What can hang from each mark
givol: gepad pepi
lazok: vikes
gepad: givol
pepi: bevit lazok
vikes: givol lazok pufug
bevit: fileguz pepi
pufug: pepi

Every row comes from one small tree of marks. The marks that hang from a mark follow it in brackets, in alphabetical order. Every link used is in the known rows. Which tree was each row made from?
Known rows
gepad{givol}: [ 0.31 -1.15 -0.49 -1.05 -0.20 -2.64 -1.26 -1.81  0.27  0.08 -0.39  2.01
  0.31 -1.01  0.26 -2.49 -0.22  0.46 -0.96  0.92  0.12]
vikes{givol{pepi} pufug}: [ 0.07 -0.29  1.12  1.29 -0.47 -1.22  2.99 -0.34 -3.58  2.08  2.35  0.19
 -0.39  0.39 -4.86 -2.80  1.86  3.99 -0.40  1.92 -0.25]
givol{gepad}: [ 1.08  1.60  0.24 -0.46  2.90 -0.46 -2.06 -4.02  0.34  0.32  1.32  2.36
  0.70 -0.97 -1.21 -2.52 -1.18  1.37 -1.70  1.08  0.04]
givol{gepad pepi}: [ 1.04  0.68  0.81  1.14  1.90 -0.92 -1.00 -4.37 -1.11  0.82  0.83  1.68
 -0.02 -0.47 -2.30 -2.11  0.26  1.41 -1.05  2.44 -1.46]
bevit{fileguz pepi{lazok{vikes}}}: [ 1.09 -1.50  1.57 -1.15  1.15  2.51 -1.19 -3.63  3.72  1.66  0.57  1.67
  1.44  0.45  2.16  3.01 -1.29 -2.74 -1.17  1.09  2.40]
lazok{vikes}: [ 1.14 -0.21  0.56 -1.50  0.83 -0.82  2.64 -1.54 -0.35  1.32  1.71  2.25
  0.36 -0.20  0.15 -1.07 -2.07 -1.07 -1.67  0.50  0.28]
lazok{vikes{pufug}}: [ 1.96  0.91  1.02 -1.82  0.65  0.51  5.14  0.19 -0.25  1.63  3.46  1.36
  0.62 -0.42 -0.77 -1.67 -0.53  0.37 -1.96  0.21  1.32]
pepi{bevit{fileguz}}: [ 2.38  1.87 -0.53 -1.77  0.04 -3.22 -2.51 -4.11  3.21 -1.92 -0.68  1.96
  0.47  0.28 -1.65  2.25 -0.34 -0.99 -1.74  2.16  0.92]
pepi{lazok{vikes}}: [ 0.35 -1.38 -0.26 -0.27  1.49  1.37  0.30 -0.53  0.28  1.36  3.25  2.06
 -0.18 -0.25  1.54 -1.14 -1.24 -1.14 -1.21 -0.74  1.04]
gepad{givol{pepi{lazok{vikes}}}}: [-0.39 -3.63  0.09  0.83 -0.77 -1.14 -0.04 -0.39 -1.48  1.97  1.20  1.27
 -0.23 -0.51  2.32 -2.65  1.11 -1.53 -0.32  0.78 -1.34]
pepi{lazok}: [ 0.01 -1.33 -0.53  0.24  1.14  1.31 -2.73 -1.87  1.35  0.70  2.77  2.60
 -1.13 -0.05 -0.18 -0.50 -0.23  0.68 -1.31  0.04  1.84]
pufug{pepi{bevit{fileguz} lazok{vikes}}}: [ 0.75  1.25 -1.54 -1.96 -0.07 -1.07 -0.99  0.21  3.69  0.53  0.82  1.36
 -0.37 -0.66  0.96  2.01  0.03 -4.17  0.01  1.65  0.75]
gepad{givol{pepi{bevit{fileguz}}}}: [ 1.53 -0.08 -0.32 -0.33 -1.96 -5.30 -2.93 -4.16  1.58 -1.30 -2.70  1.24
  0.35  0.07 -1.08  0.51  2.10 -1.54 -1.04  3.40 -1.69]
bevit{fileguz pepi{lazok}}: [ 0.69 -1.21  1.44 -0.18  1.29  2.31 -3.95 -4.74  5.07  0.65  0.35  1.78
  0.91  0.81  0.70  3.48 -0.46 -0.35 -0.80  1.91  3.26]
pufug{pepi}: [-0.08  0.71  0.30 -0.51  0.18 -1.08  1.43 -0.37  1.69  1.64  0.63  1.22
 -0.67 -0.60 -2.19 -0.09 -0.51  0.52  0.91  2.37  0.69]
pufug{pepi{bevit lazok}}: [ 0.08  0.96 -1.99  0.47 -0.21 -0.32 -1.94  0.08  3.10 -0.37  1.34  1.44
 -1.07 -0.23 -1.60  0.82  0.72 -1.66  1.12  1.57  0.47]
vikes{givol{gepad pepi} lazok pufug}: [-1.54  0.83  1.63 -0.35  1.52 -2.24  3.74 -1.48 -5.19  2.06  1.51  0.65
  1.65 -0.38 -4.89 -6.67  1.55  3.35 -1.19  1.32  0.37]
lazok{vikes{pufug{pepi}}}: [ 0.94  1.63  1.26 -2.06  0.45  0.69  6.24  2.64  0.68  2.72  3.27  0.58
  0.19 -0.85 -1.31 -1.39  0.30 -0.29  0.29  1.51  0.79]
pufug{pepi{bevit{fileguz} lazok}}: [ 0.44  1.43 -1.66 -0.81  0.13 -1.30 -3.56 -0.86  4.79 -0.35  0.16  1.38
 -1.03 -0.51 -0.84  2.64  0.88 -2.11  0.24  2.44  1.55]

Which tree is each row?
[-1.01  1.38 -0.30  0.24  0.23 -5.55  0.27 -3.29 -5.34 -0.28 -1.10  0.95
  1.94  0.17 -4.91 -5.02 -0.04  0.68 -0.80  1.74 -1.70]	vikes{givol{gepad pepi{bevit}} lazok}
[ 1.35  1.67 -0.69 -1.73  2.63 -0.40  3.29  0.27 -3.78  2.35  3.37  1.00
  1.59 -1.97 -1.69 -5.48 -0.78  1.93 -1.47 -0.38  0.27]	lazok{vikes{givol{gepad} pufug}}
[ 0.20 -2.41  0.86  1.42  0.42  0.74  0.93 -1.23 -1.18  1.99  2.52  1.51
 -1.04  0.55  0.27 -0.74 -0.02 -0.80 -1.01  1.06 -0.12]	givol{pepi{lazok{vikes}}}
[-2.53  0.62  0.85 -2.01 -0.07 -2.62  5.56  2.51 -2.54  2.62  1.51  0.11
  0.65 -0.59 -5.28 -4.68  0.75  2.40  0.78  1.30  2.43]	vikes{givol lazok pufug{pepi}}
[ 0.87  0.80 -3.26 -0.16  1.55 -0.95 -2.02 -0.46 -3.26  0.09  2.12  1.55
  1.39 -1.34 -0.38 -3.96 -1.47 -1.53 -1.14 -0.89 -0.64]	pepi{bevit lazok{vikes{givol{gepad}}}}
[-0.96  2.86  0.46 -2.13 -0.89 -2.64  4.89  1.00  1.01 -0.38  0.92  0.72
  0.96  0.43 -4.29 -2.34  1.26 -0.84  0.45  1.80  1.60]	vikes{lazok pufug{pepi{bevit}}}
[ 2.36  3.59  0.22 -3.12 -0.40 -1.69  3.79  1.01  3.42  0.69  1.13  0.18
  0.86 -0.82 -1.16  1.01  0.98 -2.94 -0.50  2.56  0.87]	lazok{vikes{pufug{pepi{bevit{fileguz}}}}}
[ 0.31 -0.13  0.38  0.61  1.49 -2.32  1.91 -1.76 -5.59  2.65  1.08  0.43
  0.86 -1.10 -1.99 -4.35 -0.76  0.90 -1.00  1.57 -2.25]	lazok{vikes{givol{gepad pepi}}}
[-0.62  1.46 -2.55  0.53 -0.59  0.02  0.43  3.42 -0.37  0.87  2.82 -0.01
 -0.74 -0.87 -4.28 -1.57  1.78  1.00  1.43  0.81  1.04]	vikes{givol pufug{pepi{bevit lazok}}}
[ 2.39  2.81  0.32 -0.10  1.00 -3.28 -3.45 -5.64  1.03 -1.35 -1.16  1.32
  0.66  0.01 -2.06  0.91  1.39 -0.70 -1.89  3.50 -1.70]	givol{gepad pepi{bevit{fileguz}}}
[ 1.37  2.80 -0.84 -1.67 -0.54 -3.70 -1.04 -1.59  4.19 -0.57 -1.27  1.09
 -0.10 -0.46 -2.21  2.66  0.54 -1.77  0.08  3.37  0.70]	pufug{pepi{bevit{fileguz}}}
[ 0.61  0.20  0.17 -1.40  0.25 -0.62  4.97  1.57 -3.47  2.23  3.07  0.85
  0.99 -0.60 -1.99 -3.60 -0.76  1.88 -1.32 -0.32  1.17]	lazok{vikes{givol pufug}}
[-1.61 -0.08  0.84 -1.94  0.60 -2.42  4.56  0.30 -3.06  1.87  1.80  1.27
  1.30  0.11 -4.23 -5.35  0.05  3.06 -1.19 -0.12  2.86]	vikes{givol lazok pufug}
[-0.37 -2.56 -0.07  0.56  0.65  1.86  0.58 -0.76 -1.52  2.68  1.38  0.84
  1.70  0.03 -0.41 -0.47 -1.90 -0.45  0.35 -0.17  1.31]	bevit{pepi{lazok{vikes{givol}}}}
[ 1.21  0.13  1.02  0.78  2.34  2.82  1.96 -0.66 -1.20  2.03  4.71  1.21
  0.11 -0.77  0.23 -3.37  1.79  0.06 -1.65  0.53 -0.45]	givol{gepad pepi{lazok{vikes{pufug}}}}
[ 1.12 -0.40 -0.45  1.21 -2.45 -4.26 -0.88 -2.76 -0.95 -1.41 -1.60  0.99
  0.40  0.22 -1.82 -1.11  1.67 -0.83 -0.02  2.89 -2.70]	gepad{givol{pepi{bevit}}}
[ 1.15 -0.72  0.15 -0.87  1.45  2.54  2.33  1.18  0.38  1.72  4.89  1.89
 -0.09 -0.42  0.78 -1.63  0.41 -0.15 -1.74 -1.03  2.24]	pepi{lazok{vikes{pufug}}}
[ 0.66 -1.93  1.25  0.27  0.43  3.53  0.73 -2.06  1.65  1.69  1.82  1.57
  1.41  0.67  1.57  1.33 -1.93 -1.59 -0.42  0.23  1.77]	bevit{pepi{lazok{vikes}}}
[ 1.82  0.52 -1.20 -1.60  0.49 -0.63 -2.13 -2.09  2.66 -0.90  1.17  1.96
  0.42 -0.21  1.77  1.72 -0.70 -3.44 -2.07  0.41  1.32]	pepi{bevit{fileguz} lazok{vikes}}
[ 0.89 -1.23 -1.15  0.50 -1.48 -3.36 -5.48 -3.37  1.77 -1.44 -1.31  1.63
 -0.49 -0.18  0.44  0.46  2.93 -1.59 -0.76  2.28 -0.71]	gepad{givol{pepi{bevit{fileguz} lazok}}}
[ 1.27  2.49 -0.78 -1.22  0.08  0.78 -1.31  0.56  4.90 -0.16  2.04  1.11
 -0.84 -0.56 -1.54  1.89  2.64 -1.33  0.01  1.97  2.04]	vikes{pufug{pepi{bevit{fileguz} lazok}}}
[ 0.50 -0.67  1.23  0.41 -0.47 -0.97  5.81  0.72 -4.64  2.88  2.80  0.04
  0.31 -0.25 -3.33 -3.06  0.91  2.05 -0.84  1.05 -0.84]	lazok{vikes{givol{pepi} pufug}}
[-0.91  0.18  0.34 -0.99 -1.29 -6.33  0.60 -3.57 -2.56 -0.50 -2.29  0.76
  0.99  1.04 -4.74 -1.31  0.71 -0.01 -1.16  2.62  0.07]	vikes{givol{pepi{bevit{fileguz}}} lazok}
